Known rows, with every step that occurs
zenep -> puru -> forap: [ 0.09  0.20 -0.22  0.02 -0.12  0.05 -0.04 -0.03 -0.07 -0.22 -0.05 -0.07
  0.08 -0.18  0.15 -0.04 -0.08  0.04  0.11  0.08 -0.28]
forap -> puru -> rurub -> dozim -> duruf: [-0.25 -0.03  0.41 -0.15 -0.32  0.35  0.31 -0.06 -0.09 -0.02  0.19 -0.14
 -0.25  0.16 -0.09  0.00 -0.09  0.26  0.00 -0.08 -0.37]
tubadom -> forap: [ 0.16  0.04 -0.02  0.01  0.27  0.28  0.02 -0.23 -0.06  0.05  0.08 -0.03
 -0.14 -0.25  0.11  0.17  0.18 -0.09  0.00 -0.05 -0.11]
puse -> dozim -> rurub -> tubadom -> forap -> puru -> zenep -> nizeduv: [ 0.08  0.01  0.02 -0.29  0.07  0.20  0.25 -0.01  0.10 -0.10 -0.08 -0.26
 -0.40 -0.10 -0.08  0.25 -0.44  0.36  0.23  0.24 -0.22]
puse -> dozim -> duruf: [-0.29  0.15  0.13 -0.16 -0.38  0.05  0.42 -0.30 -0.07  0.12 -0.03 -0.18
 -0.11 -0.03 -0.19  0.06  0.26  0.14 -0.07  0.09 -0.24]
nizeduv -> zenep -> puru: [-0.08  0.18  0.08 -0.10  0.03 -0.14  0.22 -0.09 -0.12 -0.17 -0.27 -0.13
 -0.10 -0.03  0.03 -0.20 -0.09  0.12  0.04 -0.14 -0.14]
puse -> dozim: [-0.23  0.14 -0.05 -0.08 -0.07 -0.11  0.33 -0.06 -0.02  0.07 -0.05 -0.20
 -0.03 -0.08 -0.04  0.04  0.25  0.24  0.07  0.39 -0.07]
forap -> puru: [ 0.02 -0.21  0.05  0.00  0.04  0.12 -0.12  0.10 -0.07 -0.05  0.01  0.00
 -0.12  0.01  0.03 -0.04 -0.15  0.28  0.22 -0.20  0.03]
nizeduv -> zenep -> puru -> forap -> tubadom: [-0.09  0.31 -0.21 -0.16 -0.29  0.01 -0.28  0.13 -0.02  0.09 -0.09 -0.20
 -0.13 -0.03  0.04 -0.12 -0.30  0.05 -0.09  0.16 -0.24]
duruf -> dozim -> rurub -> tubadom -> forap -> puru -> zenep -> nizeduv: [ 0.06 -0.16  0.02 -0.28  0.14  0.28  0.25 -0.04  0.19 -0.11 -0.11 -0.16
 -0.39 -0.15 -0.07  0.25 -0.54  0.31  0.24  0.13 -0.16]
rurub -> tubadom -> forap -> puru -> zenep -> nizeduv: [ 0.20 -0.07 -0.03 -0.23  0.13  0.16  0.10  0.06  0.11 -0.09 -0.08 -0.15
 -0.23 -0.20 -0.08  0.29 -0.39  0.20  0.21  0.06 -0.16]
duruf -> dozim: [-0.29 -0.19 -0.06 -0.08  0.05  0.07  0.36 -0.09  0.15  0.07 -0.15 -0.02
  0.00 -0.16 -0.04  0.04  0.06  0.13  0.09  0.18  0.05]
rurub -> tubadom -> forap: [ 0.12  0.07 -0.05 -0.02  0.28  0.23 -0.03 -0.23  0.16  0.14  0.18 -0.04
 -0.36 -0.09  0.19  0.11  0.16 -0.13  0.03 -0.03 -0.17]
nizeduv -> zenep: [-0.13  0.11  0.10 -0.18  0.01 -0.22  0.18 -0.20 -0.03 -0.01 -0.19 -0.15
 -0.13  0.01 -0.15 -0.22 -0.23 -0.11 -0.12 -0.11 -0.18]
puru -> rurub -> tubadom -> forap: [ 0.15  0.19  0.07  0.02  0.26  0.43 -0.02 -0.19  0.15  0.14  0.27 -0.07
 -0.44  0.03  0.21  0.10  0.09 -0.04  0.01  0.12 -0.33]
zenep -> nizeduv: [-0.06  0.02 -0.07 -0.15 -0.02  0.03  0.21  0.00  0.03 -0.18 -0.07 -0.05
  0.13 -0.12 -0.13  0.35 -0.26  0.16  0.06  0.08  0.15]
tubadom -> forap -> puru -> rurub -> dozim -> puse: [-0.06 -0.21  0.31 -0.14  0.24  0.53  0.13  0.00 -0.05 -0.18  0.22 -0.12
 -0.21  0.12  0.13 -0.07 -0.28  0.18 -0.06 -0.02 -0.21]
dozim -> rurub: [ 0.00  0.02  0.16 -0.02 -0.02  0.16 -0.06 -0.09  0.02 -0.14  0.06  0.00
 -0.30  0.25  0.05 -0.13 -0.36  0.07 -0.06 -0.03 -0.05]
puse -> dozim -> rurub -> puru -> forap: [-0.17  0.12 -0.01  0.07 -0.01 -0.06  0.14 -0.20  0.04 -0.33  0.19 -0.18
 -0.22 -0.04  0.06  0.03 -0.30  0.18  0.19  0.27 -0.39]
forap -> tubadom: [-0.09  0.09 -0.08 -0.08 -0.20  0.08 -0.34  0.27  0.05  0.28  0.05 -0.07
 -0.12  0.10 -0.01  0.03 -0.12  0.07 -0.11  0.16  0.08]
dozim -> duruf: [-0.10  0.04  0.17 -0.10 -0.32  0.13  0.16 -0.26 -0.05  0.05  0.00 -0.02
 -0.09  0.03 -0.16  0.04  0.05 -0.06 -0.13 -0.20 -0.18]
puse -> dozim -> rurub: [-0.19  0.13  0.13 -0.08 -0.08  0.08  0.20 -0.13  0.00 -0.08  0.02 -0.15
 -0.32  0.20  0.02 -0.10 -0.17  0.27  0.00  0.28 -0.11]

Rows
[-0.22  0.05  0.27 -0.06 -0.03  0.20  0.27  0.17  0.00 -0.07  0.24 -0.14
 -0.12  0.15  0.07 -0.03 -0.08  0.23  0.02  0.29 -0.25] : puru -> rurub -> dozim
[-0.02 -0.24  0.07 -0.05  0.28  0.43  0.00 -0.16  0.13  0.02  0.11 -0.04
 -0.58 -0.02  0.19  0.02 -0.17  0.28  0.27 -0.14 -0.11] : duruf -> dozim -> rurub -> tubadom -> forap -> puru
[-0.28  0.04 -0.09 -0.03 -0.15  0.11 -0.19  0.08  0.18  0.00  0.16 -0.13
 -0.28  0.02  0.04  0.05 -0.43  0.19  0.06  0.30 -0.18] : duruf -> dozim -> rurub -> puru -> forap -> tubadom
[-0.31  0.00  0.27  0.12  0.15 -0.11  0.31 -0.14  0.05 -0.31  0.17 -0.13
 -0.36  0.14  0.03  0.07 -0.18  0.39  0.23  0.20 -0.12] : puse -> dozim -> rurub -> puru
[ 0.12 -0.15  0.01 -0.01  0.27  0.30 -0.13 -0.07  0.05  0.06  0.16 -0.02
 -0.41 -0.07  0.17  0.07 -0.01  0.18  0.25 -0.22 -0.11] : rurub -> tubadom -> forap -> puru
[ 0.01  0.27 -0.17 -0.10 -0.11 -0.08  0.07 -0.15 -0.10 -0.22 -0.18 -0.16
 -0.01 -0.17  0.06 -0.18 -0.22 -0.03  0.03  0.01 -0.40] : nizeduv -> zenep -> puru -> forap
[-0.13  0.13 -0.16  0.03 -0.15 -0.01 -0.34  0.18  0.10  0.05  0.20 -0.13
 -0.12 -0.02  0.03  0.09 -0.28  0.07  0.04  0.23 -0.19] : rurub -> puru -> forap -> tubadom
[ 0.14 -0.17  0.03  0.01  0.27  0.33 -0.11 -0.07 -0.12 -0.01  0.09 -0.02
 -0.23 -0.21  0.13  0.11 -0.02  0.21  0.21 -0.23 -0.04] : tubadom -> forap -> puru
[ 0.34 -0.11  0.05 -0.09  0.19  0.19 -0.10  0.09  0.04  0.11 -0.03 -0.14
 -0.42 -0.13  0.06 -0.07 -0.15  0.06  0.19 -0.04 -0.38] : rurub -> tubadom -> forap -> puru -> zenep
[-0.27  0.17  0.31 -0.13  0.00  0.10  0.41  0.11 -0.08 -0.17  0.05 -0.23
 -0.18  0.13  0.07 -0.15 -0.14  0.31  0.05  0.21 -0.33] : nizeduv -> zenep -> puru -> rurub -> dozim
[ 0.13  0.02 -0.03 -0.22 -0.04 -0.04  0.20  0.10  0.04 -0.13 -0.20 -0.13
  0.06 -0.17 -0.21  0.25 -0.37  0.09  0.06  0.19 -0.08] : puru -> zenep -> nizeduv
[ 0.00  0.05  0.15  0.02  0.02  0.27 -0.13  0.10  0.22  0.08  0.22 -0.05
 -0.45  0.36  0.15 -0.11 -0.19  0.23  0.16  0.08 -0.26] : forap -> puru -> rurub -> tubadom
[-0.28  0.08  0.39 -0.15 -0.35  0.29  0.37 -0.12 -0.06  0.00  0.20 -0.14
 -0.19  0.15 -0.11  0.01 -0.02  0.12 -0.11  0.02 -0.39] : puru -> rurub -> dozim -> duruf
[ 0.06  0.25  0.20  0.08  0.00  0.31  0.08  0.08 -0.07 -0.14  0.04 -0.05
 -0.11  0.17  0.15 -0.04 -0.04  0.30  0.08  0.18 -0.24] : zenep -> puru -> rurub
[-0.25  0.21 -0.08 -0.03 -0.21  0.02 -0.19  0.10  0.09  0.02  0.20 -0.23
 -0.29  0.07  0.04  0.05 -0.32  0.25  0.05  0.42 -0.24] : puse -> dozim -> rurub -> puru -> forap -> tubadom
[-0.20  0.12  0.28 -0.03 -0.01  0.22  0.32  0.20 -0.05 -0.17  0.15 -0.15
 -0.11  0.14  0.16 -0.03 -0.04  0.36  0.10  0.26 -0.24] : zenep -> puru -> rurub -> dozim
[ 0.05  0.02  0.23  0.05  0.02  0.40 -0.07  0.12 -0.06 -0.04  0.14 -0.06
 -0.22  0.21  0.07 -0.05 -0.24  0.35  0.15  0.06 -0.22] : forap -> puru -> rurub
[-0.03  0.32  0.26 -0.04  0.01  0.19  0.19 -0.04 -0.11 -0.14 -0.09 -0.15
 -0.20  0.17  0.05 -0.19 -0.18  0.23 -0.01  0.11 -0.36] : nizeduv -> zenep -> puru -> rurub
[ 0.37 -0.13  0.07 -0.08  0.20  0.22 -0.08  0.08 -0.08  0.04 -0.07 -0.13
 -0.28 -0.24  0.01 -0.03 -0.15  0.09  0.17 -0.05 -0.33] : tubadom -> forap -> puru -> zenep
[ 0.15  0.23  0.08  0.04  0.28  0.45  0.01 -0.17  0.10  0.06  0.20 -0.07
 -0.43  0.02  0.27  0.09  0.14  0.07  0.08  0.09 -0.33] : zenep -> puru -> rurub -> tubadom -> forap
